What can hang from each mark
K503: K646 K900 K990
K18: K911 K941
K911: K18 K941
K941: K18 K911 K990
K900: K503 K941
K994: K990
K990: K18

Known rows, with every way that one mark hangs from another
K503(K646 K900 K990(K18(K911))): [-0.37  1.96 -0.61  0.94 -3.51  2.01 -0.41  2.39  3.96 -1.12 -2.07 -1.29
  1.83 -0.33  1.26 -0.44 -0.80  0.78 -0.62  0.60 -1.26 -0.76 -2.05]
K900(K941(K18 K911 K990)): [-1.59  1.92  1.32 -1.01  5.46 -4.20 -0.83 -0.09 -0.55 -0.22  1.99 -0.52
  0.35 -0.07 -2.88 -0.10 -0.50  4.40  0.91 -1.13 -1.58  0.51 -1.47]
K18(K911 K941(K990)): [-2.25  0.64  0.85  0.44  0.45 -0.88 -2.45  0.74 -2.14  0.48 -1.04 -1.85
  0.88  0.63 -1.24 -1.23 -1.37 -0.85  0.43  0.11 -0.17 -0.60 -1.44]
K503(K900(K941) K990): [-2.34  2.30  0.89  1.65 -0.26 -1.82 -0.25  1.13  0.16 -0.60 -1.95 -0.28
 -0.04 -0.51 -0.84  0.06 -0.74  0.53  0.32  0.58  0.13 -0.91 -0.59]
K994(K990): [-1.75 -0.90  0.83  0.12 -4.35 -1.54 -3.83  1.87 -0.64  0.84 -1.87 -0.91
  0.50  0.20 -2.21 -1.44 -0.04 -0.30  0.01 -0.65  0.72 -0.47 -0.35]
K900(K503 K941(K911(K18) K990)): [-2.40  1.73  1.29  1.32  2.92 -2.34  0.27 -1.99  1.39 -0.79  0.05  1.23
 -1.00 -0.69 -3.21 -0.27  0.33  2.39 -1.33 -1.17 -3.21 -0.57 -0.19]
K18(K941(K990)): [-1.48  0.86  1.02 -0.42 -0.62 -2.67 -1.63  1.31 -3.96  0.63 -1.01 -0.77
  0.78  0.98 -2.47 -1.26 -1.79 -0.70  0.31  0.03  0.44 -0.64 -0.86]
K994(K990(K18(K911(K941)))): [-0.98 -1.88 -0.78  1.52  0.04  0.74 -2.03 -0.79 -2.88  1.11 -1.65 -2.82
  0.48  0.21 -1.60 -0.32  0.49 -1.34 -0.74 -1.29 -2.29 -0.48 -0.97]
K503(K646 K900 K990(K18(K911 K941))): [-0.10  1.74 -0.74  0.67 -1.27  1.64 -0.75  2.07  0.05 -1.03 -2.95 -1.98
  1.94  0.66  0.66 -0.52 -1.22 -1.21 -0.52  0.59 -1.43 -0.79 -1.76]
K990(K18(K941(K911))): [-0.30 -0.54  0.13 -0.63  0.03 -3.72  0.46  0.77 -4.20  0.30 -2.59 -1.25
  1.09 -0.83 -3.28 -0.76 -2.21  0.10 -0.98 -1.89 -1.07  0.10  0.14]
K994(K990(K18)): [ 0.22 -0.77 -0.04  0.16 -3.86 -1.36 -1.54  1.12 -0.45  0.81 -1.50 -1.63
  0.80  0.31 -2.70 -0.75  0.27 -0.89 -1.18 -1.18 -0.57 -0.39 -0.32]
K990(K18(K911(K941))): [-0.97 -1.25 -0.74  0.86  0.06  0.24  1.40 -0.85 -2.99  0.78 -1.79 -1.72
  0.64 -1.33 -1.07 -0.40 -1.40 -1.09 -0.88 -1.33 -2.20 -0.56 -1.47]
K941(K990(K18)): [ 0.04  1.26  0.22 -0.17 -2.25 -2.00  1.12  1.02 -0.38  0.51  0.18 -0.70
  1.03 -0.03 -2.40 -0.57 -1.28  0.99 -1.01 -0.29 -0.87 -0.49 -1.16]
K911(K18): [-1.32 -0.93  0.50  0.33 -3.54 -2.95 -0.65 -0.91  1.13  0.00 -2.38  0.22
 -0.56 -1.68 -1.89 -0.75 -1.31  0.09 -1.89 -0.99 -0.63 -0.70 -0.92]
K503(K990(K18(K911(K941)))): [-1.12  0.89 -0.88  2.01  0.20  0.66  0.70 -0.20 -2.25  0.94 -1.95 -1.03
  0.35 -0.78 -1.62  0.13 -0.03  0.39 -0.35 -0.90 -2.01 -0.59 -1.65]
K503(K646): [-1.18  0.33  0.69 -1.90 -4.71 -0.49 -0.80  2.56 -0.07 -0.18 -2.05 -0.02
  2.00 -0.52 -0.79 -1.83 -1.66 -0.34  0.10 -0.61  0.57 -0.51 -2.17]
K941(K911): [-2.66 -0.36  1.03 -0.35 -2.34 -3.55 -1.21  1.68 -0.36  0.32 -1.92  0.29
  0.73 -1.88 -2.23 -1.39 -1.79  2.93  0.29 -1.34  0.41  0.29 -0.27]
K18(K941(K911 K990)): [-2.31  0.79  1.10 -0.23  1.22 -4.15 -2.47  1.31 -3.59  0.44 -1.01 -0.63
  0.90  0.51 -2.97 -1.04 -1.71  2.59  0.68 -0.59  0.08  0.12 -0.48]
K994(K990(K18(K911))): [-0.48 -1.08 -0.30  0.95 -3.11  0.32 -2.31  0.60  1.60  0.68 -1.48 -2.81
  0.94 -0.08 -1.45 -0.74  0.55 -1.14 -1.02 -0.96 -1.18 -0.34 -0.77]
K911(K18(K941(K990))): [-0.97  0.43  0.60  0.52  0.22 -3.55 -1.78 -1.41 -2.26  0.08 -1.40 -0.73
 -0.53  0.70 -2.59 -0.45 -1.26 -0.35 -1.55 -0.28 -0.93 -0.87 -1.02]

Rows
[-1.68  2.08  0.41  0.17 -5.05 -0.03 -1.88  3.88  1.81 -0.89 -2.34  0.44
  1.42 -0.07  0.50 -1.04 -1.43  1.93  0.46  1.00  0.77 -0.75 -1.71]
K503(K646 K900 K990)
[-1.25  2.26  0.54 -0.87  4.06  0.61 -1.76  0.77  2.62 -1.75  1.79 -1.87
  1.40  0.88  1.55 -0.39 -1.15  1.55  0.81  1.04 -2.13 -0.38 -3.15]
K503(K646 K900(K941(K18(K911) K990)))
[-2.15  0.59  0.75  0.94 -0.07 -4.56 -2.01 -0.80  2.24 -0.06 -0.54  0.22
 -0.45 -0.80 -2.55 -0.29 -0.97  4.70 -1.31 -0.99 -0.98 -0.05 -0.96]
K941(K911(K18) K990)
[-0.35  3.40 -0.02  0.37 -0.43  4.34  2.19  0.78  2.18 -0.97 -1.40 -0.26
  1.60 -0.16 -1.17 -0.63  1.48 -2.25 -0.38 -0.91 -3.18 -1.13 -2.11]
K900(K503(K646 K990(K18(K911))) K941)
[-0.79  1.17  0.33  0.05 -0.49 -3.51  0.24  1.05  0.14  0.34  0.19 -0.62
  0.98 -0.38 -2.88 -0.45 -1.20  4.03 -0.56 -0.97 -1.03  0.21 -0.76]
K941(K911 K990(K18))
[ 0.72  2.38 -0.15 -0.55 -3.95  2.56  1.13  2.72 -2.71 -0.30 -2.64  0.92
  1.81  0.85 -2.58 -1.35  0.05 -2.63 -0.56 -0.61 -2.06 -1.06 -0.90]
K900(K503(K646 K990(K18(K941))))
[ 0.52 -1.09  0.04 -0.11 -1.83 -1.52 -2.03  0.80 -4.33  0.84 -2.38 -2.54
  0.87  1.24 -3.23 -0.74 -0.27 -3.21 -1.20 -1.22 -0.69 -0.55  0.05]
K994(K990(K18(K941)))
[-0.98  1.71  1.09 -0.15  3.32 -2.84 -0.49  0.64 -0.19 -0.83  1.79 -0.74
  0.05  0.33 -0.63  0.01 -1.63  2.15  0.43  0.79 -1.32 -0.40 -1.14]
K503(K900(K941(K18 K990)))
[-0.35  1.76  0.44  0.97  1.89 -2.21  2.14 -0.21 -0.28 -0.77  0.36 -1.72
  0.44  0.39 -1.04  0.39 -1.58 -0.04 -1.08  0.41 -1.74 -0.82 -0.80]
K503(K900(K941(K990(K18))))
[-1.52  0.63 -1.11  3.12 -0.48  0.54  0.24  0.30 -1.32  0.04 -2.15 -1.26
  0.03 -0.85  0.22  0.41 -1.15  0.89 -0.48  0.25 -2.02 -0.67 -0.88]
K503(K900 K990(K18(K911(K941))))
[-0.31  2.60  0.37 -0.32  1.26  3.65  2.08  0.23  1.86 -1.14  0.55 -0.94
  1.90  0.57 -0.80 -0.94  0.52 -1.99 -0.55 -0.41 -3.61 -1.11 -2.37]
K900(K503(K646) K941(K990(K18(K911))))
[-1.51  1.28  1.38 -1.37 -1.88  2.07  1.44  1.52 -0.74 -0.88 -1.62  0.99
  1.50 -0.50 -1.43 -1.77 -0.52 -2.67  0.20 -0.99 -1.60 -1.09 -1.49]
K900(K503(K646) K941)
[-2.19  2.19  1.71  0.31  0.07 -0.14  1.06  0.86 -1.07 -0.12  0.34  0.97
  0.23  0.06 -2.46 -1.04 -0.07 -1.01  0.36 -0.21 -1.52 -1.02 -0.52]
K900(K503 K941(K990))
[-2.30  1.65  1.30  0.80  1.31 -2.51 -0.22  0.53 -0.31 -0.69  0.02 -0.97
  0.20  0.35 -0.49 -0.21 -1.81  0.75  0.25  0.83 -0.27 -0.89 -0.80]
K503(K900(K941(K990)))
[-0.55  2.96 -0.02  0.21  1.75 -1.69  0.95  1.26  1.30 -1.64 -1.78 -1.00
  1.57 -0.04 -0.91  0.34 -0.48  2.98 -0.27 -0.46 -1.84 -0.28 -1.50]
K503(K646 K900(K941(K911)) K990(K18))
[-1.48  1.18  0.96 -1.04  0.91 -3.92 -2.19  1.69  0.61  0.18  1.66  0.35
  0.60 -0.47 -2.51 -0.80 -1.30  5.96  0.79 -0.70 -0.79  0.80 -1.02]
K941(K18 K911 K990)
[-0.29 -1.11  0.08  0.02  0.17 -3.13 -2.72  0.73 -4.05  0.67 -2.48 -2.45
  0.95  0.82 -3.83 -0.68 -0.38  0.01 -0.86 -2.06 -1.05  0.22  0.48]
K994(K990(K18(K941(K911))))
[-1.36  0.85  0.63 -0.47  0.00 -0.72 -2.30  1.14  2.04  0.18  1.72 -0.87
  0.68 -0.26 -0.79 -0.97 -0.84  2.61  0.63  0.05 -1.04  0.14 -1.98]
K941(K18(K911) K990)
[-0.48  2.79 -0.41  0.86  1.04  1.66  0.96  0.77  2.91 -1.58 -1.72 -2.25
  1.71  0.11  0.83  0.20 -0.11 -0.53 -0.55  0.26 -2.02 -0.95 -2.48]
K503(K646 K900(K941) K990(K18(K911)))
[-1.13  2.83  0.58  1.31  0.96 -0.67  2.74  0.72 -0.13 -0.25 -1.34  1.16
  0.22 -1.15 -3.90 -0.08  0.98  1.29 -0.34 -1.85 -2.71 -0.37  0.38]
K900(K503(K990(K18)) K941(K911))
[-0.18 -1.34 -0.24  0.52 -0.98 -0.06 -3.01  0.04 -2.32  0.68 -2.40 -3.58
  1.04  0.99 -2.10 -0.82  0.26 -3.49 -1.12 -1.05 -1.36 -0.50 -0.52]
K994(K990(K18(K911 K941)))
[-1.84 -0.18  0.06  1.25  1.12 -3.02 -0.97 -2.28 -2.62  0.63 -0.69  0.18
 -1.01 -0.05 -2.22 -0.05 -1.00  1.39 -1.32 -0.36 -1.74 -0.90 -1.60]
K911(K18 K941(K990))
